In the rows, 128 means zero.
Known rows, with every way that one mark hangs from another
(seve (lifop (kazotiz raro) siko)): 128 95 133 136 123 121 133 127 129 126 133 130 133 144 113 134 131 133
 112 127 172 132
(kazotiz (raro siko sonuv)): 126 139 137 140 126 133 133 122 114 153 135 134 129 132 124 139 121 124
 129 137 158 162
(siko (raro (sonuv lifop))): 136 119 150 135 122 127 129 127 128 132 119 136 146 130 130 128 137 126
 125 137 124 161
(seve (raro sonuv)): 136 118 134 134 127 130 128 126 125 134 129 144 141 125 131 142 125 128
 132 133 149 153
(raro kazotiz seve siko sonuv): 137 181 149 120 137 131 125 120 117 165 127 128 118 128 142 149 145 121
 126 127 191 176
(sase (siko raro)): 138 123 125 118 130 126 130 127 134 123 125 129 129 138 120 140 145 129
 132 148 132 130
(lifop seve): 129 135 121 128 131 123 129 130 140 129 124 128 137 137 136 130 142 126
 134 122 145 132
(siko raro): 132 114 137 127 124 126 128 127 131 128 120 134 138 131 122 126 128 128
 128 142 116 144
(siko (raro (seve lifop))): 138 128 144 125 124 127 126 131 123 127 121 133 138 138 124 115 143 125
 123 140 136 153
(raro kazotiz siko): 131 148 138 125 134 128 127 120 125 142 121 106 115 130 137 141 125 127
 128 130 168 145
(kazotiz (raro (siko sase) (sonuv (lifop seve)))): 130 133 145 146 128 127 133 125 125 149 126 131 140 136 132 135 141 117
 131 125 165 176
(lifop kazotiz (seve raro) (siko sase) sonuv): 138 91 123 119 136 107 129 130 170 136 126 155 165 143 133 173 160 130
 132 98 194 152
(kazotiz raro): 120 118 127 133 123 131 132 125 123 139 132 133 124 135 118 131 117 126
 128 138 131 147
(lifop kazotiz (siko (raro sonuv))): 134 101 134 125 127 118 130 123 143 139 129 157 143 137 116 155 137 136
 116 129 161 146
(lifop siko): 132 118 121 121 129 122 131 126 136 130 130 139 137 132 123 133 134 131
 131 127 159 117
(seve (lifop siko) (raro kazotiz)): 140 96 140 126 126 123 131 126 130 120 122 119 139 137 127 135 127 130
 126 136 191 140
(sase siko): 135 135 119 119 134 128 130 127 132 124 132 125 121 135 124 142 145 129
 132 138 141 117
(raro kazotiz (seve (lifop siko)) sonuv): 137 150 154 117 131 127 129 126 123 153 130 132 129 132 133 139 150 122
 117 130 192 167
(seve (raro siko sonuv)): 141 132 135 138 131 131 128 124 119 136 127 137 140 126 135 143 125 128
 135 132 172 153
(sonuv (lifop siko)): 134 116 130 130 127 120 131 126 134 120 121 125 137 137 132 125 141 131
 129 119 154 123
(raro kazotiz (seve lifop)): 132 148 147 117 130 127 126 128 122 139 123 114 116 135 133 127 143 122
 118 130 166 155
(siko (raro kazotiz seve (sonuv lifop)) sase): 140 127 169 121 128 124 124 128 137 152 113 140 141 128 133 136 158 114
 122 130 142 201

Rows
137 122 127 114 127 121 130 126 136 135 124 151 142 138 121 130 143 129
 131 137 160 139 -> (lifop (siko (raro seve)))
140 138 125 113 132 126 128 127 132 131 126 136 127 141 122 139 156 126
 132 147 142 138 -> (sase (siko (raro seve)))
140 133 139 120 131 123 131 124 141 134 119 122 133 141 132 152 156 126
 130 144 154 156 -> (sase (siko (raro kazotiz (sonuv (lifop seve)))))
140 132 149 128 130 123 128 132 128 146 135 152 142 132 126 138 160 123
 113 117 183 161 -> (raro (seve (lifop kazotiz (siko sase))) sonuv)
138 108 158 131 126 127 127 132 136 142 123 149 153 121 124 133 143 118
 127 135 119 175 -> (siko (raro sonuv) sase)
138 101 141 127 128 114 127 127 146 127 116 143 142 142 126 135 157 128
 118 113 158 153 -> (sonuv (lifop kazotiz (siko (raro seve) sase)))
131 165 148 114 133 130 126 124 125 162 129 137 119 126 137 148 144 121
 121 129 163 176 -> (raro kazotiz seve sonuv)
126 100 128 135 124 118 132 122 137 128 125 132 130 145 122 140 134 134
 117 117 162 138 -> (sonuv (lifop (kazotiz raro) siko))
140 146 138 111 133 128 128 124 132 145 126 134 124 137 126 153 155 124
 128 149 154 160 -> (sase (siko (raro kazotiz seve sonuv)))
137 114 132 130 130 115 131 131 149 122 117 129 150 140 137 126 159 123
 133 109 164 136 -> (sonuv (lifop seve (siko sase)))
133 136 143 112 127 125 125 124 132 144 117 132 125 135 128 134 137 124
 124 142 139 168 -> (siko (raro kazotiz seve))
130 157 142 137 127 131 131 122 111 155 130 135 127 138 131 132 139 120
 127 130 172 174 -> (kazotiz (raro seve siko (sonuv lifop)))
140 137 150 145 135 121 128 127 136 142 121 130 145 133 143 144 158 122
 123 104 176 167 -> (raro (siko sase) (sonuv (lifop kazotiz seve)))
129 98 130 135 128 112 132 127 152 131 121 136 142 149 127 143 152 127
 122 107 172 151 -> (sonuv (lifop (kazotiz raro) seve (siko sase)))
137 120 125 120 132 118 133 123 149 142 123 143 149 139 135 156 141 128
 137 127 201 152 -> (lifop (seve (raro kazotiz sonuv)) siko)
126 124 136 137 128 129 131 125 123 144 130 129 128 133 121 131 125 120
 132 133 151 158 -> (kazotiz (raro (siko sase)))
137 106 136 114 131 114 130 128 160 139 115 139 152 139 127 142 154 122
 134 129 171 158 -> (lifop seve (siko (raro kazotiz) sase))
